Each row was made from one path, in order. Every step used is in the known rows, and no mark comes twice. Write each row's path.
Known rows:
U > J > M: [-37.7  -0.6 -15.5   1.2   9.2 -23.4   0.9  44.0  14.5  11.5  21.0 -10.6
  20.1  19.4  11.6   1.3   6.0   2.9]
R > D > X > J > B: [ -7.5   0.2   3.0 -13.8 -11.5  24.4  10.3  23.1 -26.2 -10.6   7.5 -20.0
 -25.4   2.3  20.7  -8.7  16.0   1.2]
X > J > R > D: [ 11.0 -25.0 -25.4 -15.6 -17.9  17.1 -38.8  13.6 -20.2  -3.8   4.5  17.6
   5.9 -15.8  22.0 -18.8  -7.2 -12.8]
R > D > M: [ 11.4 -11.4 -22.8   5.6   1.2  30.2 -14.2  36.1  21.2  -9.5   5.2 -10.4
  10.4  30.4  45.2   6.7  33.6  11.9]
R > D: [  4.7  -7.5 -20.1   1.2  -2.1  23.2 -28.0  20.7   4.7   1.1  -5.2  12.5
   5.8  21.5   1.3  16.6   5.4  14.5]
R > D > X > J: [  7.3 -11.3   2.2  -9.2   4.4  17.7 -12.0  20.5  -0.6   1.4   1.7   8.4
 -39.6   4.3  32.5 -19.7   1.5   0.2]
M > J > U: [-16.2  -0.6   3.2 -16.5   6.4  -5.7  10.4 -10.8 -22.1  -0.5  -3.7  13.0
 -44.2 -27.3  20.7  -0.6   6.3  24.7]
J > M > D: [-29.2   1.3  18.2 -17.9  46.8  -3.6  -4.4  17.8  18.0  -5.4  18.2  14.2
  19.9  19.7   0.4   5.5  32.2  16.0]
B > D: [ -9.7  13.3  -2.7 -13.5  16.4   1.2 -14.5 -18.1   0.6   4.5  13.1  52.2
  25.5   1.1 -11.8 -14.2   5.1 -11.2]
D > M > J > U: [ -8.5  -3.8  -1.1 -12.0   7.9   0.9  19.8   3.8  -9.1  -8.3   3.1  -6.0
 -39.3 -18.2  56.2  -7.3  27.8  24.1]
R > D > X: [ -1.9  -0.9   2.0  -5.7  -4.8  24.1  -7.8  34.3  19.0 -10.1 -12.0  19.5
 -23.0  31.9   4.3  -0.4  18.4   7.3]
D > X: [-15.5   2.5  19.0 -17.0   1.8  11.0  14.1  21.1  21.6 -13.2  -2.3  23.1
 -31.7  12.5   7.7 -10.6  18.1  -3.4]
J > X: [-12.9 -43.6   9.4  14.2  17.9 -23.6   0.9  15.9  10.9  -5.3  17.5   9.7
   2.9  -0.8 -12.1  -4.4  -9.6  20.3]
M > J: [-16.8   8.1  18.9 -18.5  26.7  10.1  -5.9   8.6  -0.9  10.0  14.5  10.0
 -44.3  15.1  27.6   6.5   3.1   7.9]
J > M > D > X: [-31.5   6.4  36.8 -23.0  38.6  -0.7  12.7  31.2  30.8 -16.0   9.4  20.4
  -9.6  31.0   3.4 -10.5  41.0   9.1]
U > J: [-14.0   8.7  -8.5 -16.3  -8.5 -18.6   1.6  30.2   4.9  18.3   1.2  -2.4
  -0.8  -4.2   7.4  -5.7  -2.8  -2.3]
M > J > B: [-29.3  17.9  18.2 -22.4   9.2  18.0  16.4  13.1 -27.7  -3.6  18.3 -18.8
 -30.4  11.3  15.3  13.4  17.2   9.1]
X > J > B: [-15.9  -2.5   0.4 -19.7  -3.1  11.6  14.9   0.5 -36.0  -3.3  21.8 -22.9
 -10.8 -24.6  21.8  -4.2   5.8  -2.3]
B > D > X: [-14.9  18.5  16.7 -18.7  11.2   4.2   4.5  -1.2  15.5  -7.1   4.7  55.3
  -5.3  14.4  -8.1 -28.1  16.8 -15.2]

Write each row's path:
[-33.2  16.1  31.8 -25.5  27.1 -21.0  16.8  48.7  29.4  -1.7   6.5   7.2
  -7.5  29.1   4.4 -19.0  35.4   4.4]
U > J > M > D > X
[-25.5  33.3  14.8 -22.6  19.0   9.2   3.1 -11.9 -30.5   2.2  24.8  21.2
   3.2  11.8  -3.2  -6.6  15.8  -5.3]
M > J > B > D
[ -2.8  -9.0  -3.7 -18.0 -24.8  22.1 -14.8  35.6  10.0 -23.4 -12.4  31.7
  -9.2  15.9   2.1 -18.1  17.7 -12.6]
J > R > D > X
[-10.0   3.5  15.1 -13.7  28.9  18.4   4.2  24.0  12.9   0.5  21.8 -10.2
 -38.9  24.2  65.7  -1.2  28.2   7.7]
D > M > J
[ 16.9 -27.5 -28.2 -10.1 -13.6  24.8 -24.0  29.6  -2.0 -13.4  14.0  -5.8
  10.5  -4.3  64.5 -25.4  21.2 -12.3]
X > J > R > D > M
[-20.7  -8.3  19.1 -20.9  52.9  -7.9  -8.0   9.3   3.6   3.3  28.4   5.3
   4.4   0.3  23.6 -10.9  19.3  11.0]
X > J > M > D
[ -1.8   0.4  39.2 -37.2  29.8  -0.1   6.8   5.6   4.0   0.3   6.8  17.5
 -43.6 -13.8  29.6 -32.7  17.4  -2.3]
M > D > X > J
[-19.1   2.7  17.0 -23.9  -6.1  13.6  28.5  11.9 -25.2 -12.3  15.4 -17.9
 -33.0 -13.6  23.6 -17.0  16.1  -6.8]
D > X > J > B
[-12.2  12.9  42.3 -36.8  24.7   5.4  13.0  18.0  23.7 -12.7  -6.1  30.0
 -26.8  11.8  -1.0 -15.2  36.1   5.1]
M > D > X
[-27.9  36.1  13.1 -25.1 -13.0 -10.2  25.8  19.6  -8.0  -1.7   6.5  18.8
   6.5  10.8 -14.5 -29.6  22.7 -18.4]
U > J > B > D > X
[  9.7 -19.1 -29.5  -7.4 -19.0  28.1 -20.9  38.1  12.1 -21.6   4.3   1.9
  24.3  14.2  43.2 -10.9  31.8  -7.3]
J > R > D > M
[-29.3  -3.4   7.7  -3.4  33.9  -7.0  -1.6   7.1   6.4   0.5  34.4  27.7
  -0.3  12.3  25.4 -33.3   8.9 -13.3]
B > D > X > J > M
[-13.6  15.0  -1.1 -20.0   8.4   2.8   1.6 -23.4 -38.4   3.8  28.2  17.1
  20.2 -19.8   3.8 -23.4   4.4 -15.6]
X > J > B > D
[-23.3  33.4  -7.4 -20.7 -10.2 -15.1   8.5   4.9 -25.8  10.8  14.5  11.8
  38.4  -3.1 -19.4 -16.8  10.8 -13.9]
U > J > B > D
[-29.5  35.3  33.3 -27.4  13.1  11.2  19.8   4.9 -12.7  -8.2  15.0  27.5
 -24.6  23.7  -0.5 -21.7  26.4  -9.9]
M > J > B > D > X
[ -1.2 -20.8 -14.2 -14.6  -5.3 -12.1   8.8 -23.0 -31.0   1.3   0.0   8.3
 -25.7 -63.4  28.5 -18.5  -5.8  13.1]
X > J > U
[ -5.8  -9.5  18.4 -20.1  10.2   5.7   8.1   9.0   1.4   0.2  10.3  10.9
 -48.2 -13.6  37.6 -27.5   1.6  -9.5]
D > X > J
